Every row comes from one small tree of marks. Brackets hold a mark, then the marks that hang from it, in alphabetical order. Every link used is in the known rows. Which tree was each row made from?
Known rows:
{gepuva {kudeg rero simobe}}: [ -2  17   6  -2 -11  -9  -5  16 -18 -15  11   5 -14  24  14 -31   7   8
 -24  -3   1  -2   2   2 -13 -16  14]
{lubub {kudeg simobe} {paril roru}}: [ 10 -16  19   3   2  22   5  27   2  -9  15   5   3  -7   2  -9   8   1
  -9   2  10   5   4  12  -8   6  -4]
{fivi {muki {paril gepuva lubub roru}}}: [  0 -15   2   9  13  -1   8  25   6 -20   3   0  -1 -20  29  -5 -10  12
   8  11  34   7  12  27 -12  10 -12]
{paril gepuva {lubub {kudeg simobe}} rero}: [ 13 -21  20  23   4   8  13  42   2  -2  28  21   6  -8  20 -10   0  14
 -10  17  27 -23   4  -2 -15  -2   9]
{nudu {kudeg rero} {paril roru}}: [  0  -2  25 -13  -7   4  -4   6  -1 -25  -2  -1   4  -1  37 -45  -4   8
 -18 -10  11   9  12  27  -6 -30 -15]
{kudeg rero roru}: [ -3  12   1 -11  -1 -11   4  16  -2 -16  13   5 -15   6  13 -29  17  -1
 -11   7   0   3  -5  17   0  -7   2]
{kudeg rero roru simobe}: [  0  19   7  -5  -5 -10   0  19  -4 -16  27  11 -23  12  19 -38  25  -6
 -17   3   5  -1  -5  22  -7  -9   5]
{lubub {kudeg rero} mevo}: [  8  -7   8  -9  -3  12   8  36  -5   0  13   0   8  13   1 -22  11   9
 -19   5 -12 -18 -11   7  -8  -5   3]
{nudu {kudeg rero roru} {paril gepuva}}: [ -1  13  20   0  -8  -4   0  13   1 -13  15 -13  -7  -5  44 -49  -5   1
 -24  -2  19  -7  -2  25  -9 -29 -22]
{simobe mevo {paril lubub rero roru}}: [  1 -57  10  -7   9   1  -5  31  -5 -36   4  18  22 -13  -3 -13 -14  10
   3  28  13   0 -10  17 -14 -23   3]
{simobe mevo {paril gepuva lubub rero}}: [ -1 -51  10   5   6  -1  -5  39  -6 -18  15  11  20 -11   0  -6 -21  17
  -1  28  17 -12 -17   6 -24 -27  -2]
{gepuva {kudeg rero roru {simobe mevo}}}: [-12  17  -1  -1  -6 -20  -9  23 -18 -23  21  -5 -10  17   4 -48   7  -5
 -26   9   1  -4 -15  21 -13 -19   7]
{nudu paril}: [ -1  -4  19  -6 -18   6  -3  -5 -11  -7  -5 -13  -7   5   2  -9  -3  10
 -17 -12  -7   9  -4   5 -14 -10  -5]
{kudeg rero simobe}: [  0  10  13  -5  -7  -3  -5  20  -8 -11  20  19 -15  18  14 -28  20   6
 -15  -5   0   3   1  13 -13 -13   9]
{fivi muki}: [-14  10   4   1  -2  -7  -6  10 -14 -14  -5   4 -11   1  10  -2  11   1
 -10  -6  -2   9  -8   0  -5   7 -13]
{lubub {kudeg {simobe paril}} mevo}: [ 11 -17  14   4 -16  22  -9  41 -11   0  17  -7  -4  20  -4 -15   0   2
 -24   1  -7 -24 -25   3 -19  -9  -7]
{lubub mevo}: [  1 -10   5  -7  -8   6  -3  14 -12  -6   6 -15  -4   3  -1  -7   7   2
 -15  -3 -14  -5 -13   4 -18  -2   2]
{kudeg roru}: [ -5   7   2  -1  -5  -9   0   8  -5 -11   9  -9 -19   0   5 -15   9  -3
  -9   1  -2   5  -9   9  -3   5  -3]
{paril gepuva lubub rero}: [  6 -27  11   7   7  -3  10  23  -1 -11  13  15   6 -17  18   0  -4  15
   0  18  21  -9   6  -2 -15  -8   9]
{bofu {muki {paril {lubub mevo} rero}}}: [ 21 -31  13  -5   3   2   2  10   0 -13  10  -3  11  -6  -2  -6   1   9
 -14  20  12  -7  13  27 -28  -6  20]
{nudu {kudeg rero simobe} {paril roru}}: [  3   6  31  -6 -11   6  -8   8  -3 -25  11   5  -5   4  43 -55   4   3
 -25 -14  15   4  12  33 -12 -33 -12]
{gepuva {kudeg rero roru {simobe paril}}}: [  2  14   1  -3 -15 -10  -9  22 -17 -24  14  -3 -22  25  15 -40   2  -3
 -24  10   8 -12 -16  11 -10 -26   4]
{kudeg rero roru {simobe mevo paril}}: [ -8  -4   7  -8  -7  -9 -16  34 -10 -22  28   8 -10  18  -1 -44   8  -5
 -18  13   2  -4 -28  30 -14 -29  -6]
{paril rero roru}: [  0 -21  13  -6   6   4  -1  20  -3 -16  -6  10  -2 -12  25  -8   7   7
   3  10   9  12   9  13  -9 -10   9]
{fivi {muki {paril roru}}}: [ -7  -1   4  -1   2  -5  -3  17  -2 -15  -8  -7 -10  -6  18  -9   3   5
   3   0  14  22   6  29 -11   9 -11]
{simobe {paril roru}}: [ -1 -24   6  -8  -3  12 -11  22  -4 -18 -10   2  -8   2  11  -5  -8   9
   1   2   3  10  -7  11  -7 -12  -9]
{muki {paril gepuva lubub rero roru}}: [ 13 -38  11   7  12   0  14  32  12 -13   8   2   8 -23  28  -7 -12  20
  13  25  36   3  20  27 -21  -6  11]
{fivi {muki {paril gepuva}}}: [ -8   6   4  11  -1  -7  -4  26  -4   2   1 -13 -11  -4  22  -2  -4  12
  -2   0  18   9  -1  17 -20   5 -15]
{simobe mevo}: [-16 -14   6  -1  -3  -6 -11  19 -11  -8   6  -3   3   5 -15 -11  -1   9
  -9  -2 -11  12 -13   7 -15  -4  -3]
{gepuva {kudeg rero roru simobe}}: [ -2  27   1  -1  -9 -15  -1  14 -14 -21  17  -3 -22  18  19 -42  13  -5
 -24   5   6  -6  -4  11  -8 -13  11]
{bofu {muki {paril rero}}}: [  8 -11  17   1  -1  -3  -8  12  -1   0  -3   1  -5   3   7  -4   2  15
  -7  10  13  17  18  25 -23  -9  15]
{bofu {muki {paril gepuva lubub roru}}}: [ 12 -25   6   7  18  14   1  20  17 -11   0   4  -1 -16  21   1 -17  22
   3  12  31  12  27  34 -14   4   2]

Write each row's tree:
[  9 -12  -5  -7   4   2  10  24 -11 -19  13  -7  10   1  14 -19 -10  12
 -18  15   7 -28  -3   0 -18 -16  10]  {paril {gepuva {kudeg rero}} {lubub mevo}}
[  5 -17  13  10  -3  -6   3  32   1   8   7 -10  -3  -6  22  -6  -6  20
   3  14  21   5   9  19 -28 -11   9]  {muki {paril gepuva rero}}
[-10  -1  31   9 -21  -6 -20   5 -14 -14  16 -13   4   8   6 -44  -8   1
 -34 -19   2   5 -10  22 -25 -25 -20]  {nudu {kudeg {simobe mevo}} paril}
[  7 -26  -5   1   9  14   6  21  -6 -23   1 -16   7 -16  22  -8 -19   9
  -9  12  12 -19   3   4 -16  -3   4]  {paril {gepuva kudeg} {lubub mevo} roru}
[  7 -14  15   8   6   6  -8  24   3   9  -1  -1  -5  -6  24   0  -7  21
  -4  14  24  10  18  25 -27 -13   9]  {bofu {muki {paril gepuva rero}}}
[ -4  -4  11  12   1 -10  -1  31  -5   0   2  -6  -5 -10  32  -4   1  11
   1  13  26   4   4  20 -24  -6  -4]  {fivi {muki {paril gepuva rero}}}
[-10   8  27   8 -19 -13 -17   4 -10 -19  23 -22  -5   2  11 -56  -2 -12
 -35 -12   7   1 -15  31 -18 -22 -22]  {nudu {kudeg roru {simobe mevo}} paril}
[  8 -30   8 -20   5  21   1  11  -4 -18   5 -15   7 -16  -2  -3   6  -5
  -6   7  -4   3  -6  17 -17  -6  -2]  {lubub mevo {paril roru}}
[-11   8   6  -5  -2 -14  -8  27  -7 -19  32   9 -11  11   4 -46  19  -7
 -19   8   1   2 -16  31 -13 -16   2]  {kudeg rero roru {simobe mevo}}
[  6 -15   0   6   4  -2   7  24  -3 -11  15 -18   5 -11  12  -5  -6   5
  -7  11  18 -14  -6  20 -26   8 -10]  {fivi {muki {paril gepuva {lubub mevo}}}}
[  2  -6  12  -1  -5  10 -11  41  -5  -5  19  16 -15  16  27 -23  -1  14
 -11   5  13  -9 -11  13 -20 -31  -5]  {kudeg rero {simobe {paril gepuva}}}
[  1   1  13   5 -11  -1   1   7 -14 -10  -3 -30  -8  -9  33 -20 -13   3
 -19  13  17 -10  -5   5 -18 -26   2]  {nudu {paril {gepuva {kudeg roru}} rero}}
[  6  -6   4  11  -1  -5  19  19   4 -14  19   2   0  -4  -7 -13   2   1
 -11  12   8 -12  -5  -1   8  21  -2]  {paril {lubub {kudeg roru}}}
[  5 -19  13   0  -7   5 -15  26 -18 -25  -5   2  -8   7  26 -20  -8   6
 -11  13  16  -3  -2   7 -18 -29  10]  {gepuva {kudeg {simobe {paril rero roru}}}}
[ -2   1  -4  16  -1 -17   8  16 -10 -15   1 -17   0  -4  13  -5 -20  14
  -8  10  27  -5   6   4 -17   8  -6]  {fivi {muki {paril {gepuva kudeg} lubub}}}
[ -3 -20  -2   3   0  16 -12  31 -10 -15 -16 -14  -8  -1  27  -3 -28  17
  -2   8  15   0  -5   0 -12 -20  -9]  {simobe {paril {gepuva kudeg} roru}}
[  7 -26  17  -1   6   7   4  22  -4  -3  10   2   7 -20  12   6   1   9
  -1  18  16   2   1   2 -23 -18   3]  {lubub {paril gepuva rero}}
[  9  -8   0  14   3  -1   0  10  -1  -7  -2 -13   0   0   6   1 -27  24
 -12  10  25   2  20  10 -20   2   9]  {bofu {muki {paril {gepuva kudeg} lubub}}}
[  0 -13   3   1   7  -9   9  13   2 -29   0   2   0 -11  13  -8  -1   6
   4   7  22  13  11  25  -8  16  -7]  {fivi {muki {paril lubub roru}}}
[  3   9  35   8 -20 -12  -7   1  -9 -18  19 -12 -10  -4  36 -51   8 -12
 -32  -3  20  -6   0  23 -17 -27  -9]  {nudu {kudeg roru simobe} {paril rero}}
[ 14 -41  10 -11   9   8   9  19  -2 -28   8   6  13 -20  14 -10   6   1
  -3  20   8 -12   4  14 -15  -8  14]  {paril {lubub mevo} rero roru}
[ -8 -47  10  -2  11  13 -16  50  -4 -14  -1   5  11 -15  21 -11 -18  14
   6  24  16   3 -13  22 -23 -34  -7]  {simobe mevo {paril gepuva rero roru}}
[  8 -19  16  -4   9   7  -8  18   6  -9 -11   4  -3  -7  21  -6   1  14
   1  14  20  23  25  36 -18  -9  13]  {bofu {muki {paril rero roru}}}
[  5 -23   9   1  10 -12  11  18   0 -31   0   9   7 -18  21 -10   3   5
   6  20  29   8  15  28 -11   4   3]  {fivi {muki {paril lubub rero roru}}}
[  9 -19   5  12  -1  -6  12  21   7  -3  17  -8  -1  -6   5  -2 -15  22
   1   8  21   1   9  14 -20   6   3]  {muki {paril gepuva lubub}}
[ -8 -35  13  -5  -6  -4 -17  32 -15 -14   2   4  11   5 -10 -11  -8  11
  -6  17  -2   2 -22   9 -22 -28   0]  {simobe mevo {paril rero}}
[ 16 -28   6 -12  11  19  19  37   6 -23  15  14  18  -4   9 -24   5   7
  -9  16   3 -20   3  16  -1   1   5]  {paril {lubub {kudeg rero} mevo} roru}
[  6  -5  14  13 -12 -16  -5  13  -4 -32  30   2 -10   3  12 -39  -5  -8
 -22   4  22 -17 -11  12  -6 -11 -16]  {nudu {kudeg roru {simobe {paril lubub}}}}
[  6 -20   9   3  -1  14   7   3  -5 -25  -9 -17   4 -14  25 -10 -28  17
 -11   3  19  -4  10   3 -13 -13  -3]  {nudu {paril {gepuva kudeg} lubub roru}}
[ 13 -35  14  -7   3  29   8  11   3 -20   5 -17   9 -21  24 -10 -15   7
 -11   5  11 -15   0  19 -21 -14  -7]  {nudu {paril gepuva {lubub mevo} roru}}
[ 13 -23   7   3  -2  10  15  24  -3  -8  17  -3  14   0 -14  -6  -1   8
 -17   7  -6 -24 -10  -6  -7  13   1]  {paril {lubub kudeg mevo}}
[  7  -8  -9   5   1  -2  10  16  -9 -20  16 -28  -3 -11  12 -15 -12  -3
 -19  17  10 -29 -12   1 -14  -1   2]  {paril {gepuva {kudeg roru}} {lubub mevo}}
[ 13 -36   4   6  15  29  15  43  10  -8  12  -2  15 -19  17  -6 -11  11
  -5  14  13 -23  -1   8  -8   7  -5]  {paril gepuva {lubub kudeg mevo} roru}
[ -5 -32  18   9  -3   5 -21  48 -12  -7  20   8   2   2  14 -17  -9  10
  -9  17  14  -7 -22  15 -32 -37  -3]  {kudeg {simobe mevo {paril gepuva rero}}}
[  4 -21  27   5  -6   1 -17  30  -7 -25   8  11  -4  -2  39 -35  -3   1
 -12   5  24  -1   2  20 -16 -32  -8]  {nudu {kudeg {simobe {paril rero roru}}}}
[ 12 -35   4  -9  -8   7  -1  16 -10 -22  11  -4   6   3 -13  -4  -8   5
 -13   9  -5 -19 -20   0 -18  -9  -2]  {simobe {paril {lubub mevo}}}
[ 11  -6   6  -6  -6  -9   3  21  -2 -32  32  19 -13  12   7 -36   9  -3
 -15  16  14 -16 -13  18  -6 -17   2]  {kudeg rero roru {simobe {paril lubub}}}
[ 18 -36  10   4   1  -1  13  30   2  -5  22 -14  13 -14  12  -8  -8  13
  -3  24  20 -19   2  20 -35  -9  14]  {muki {paril gepuva {lubub mevo} rero}}
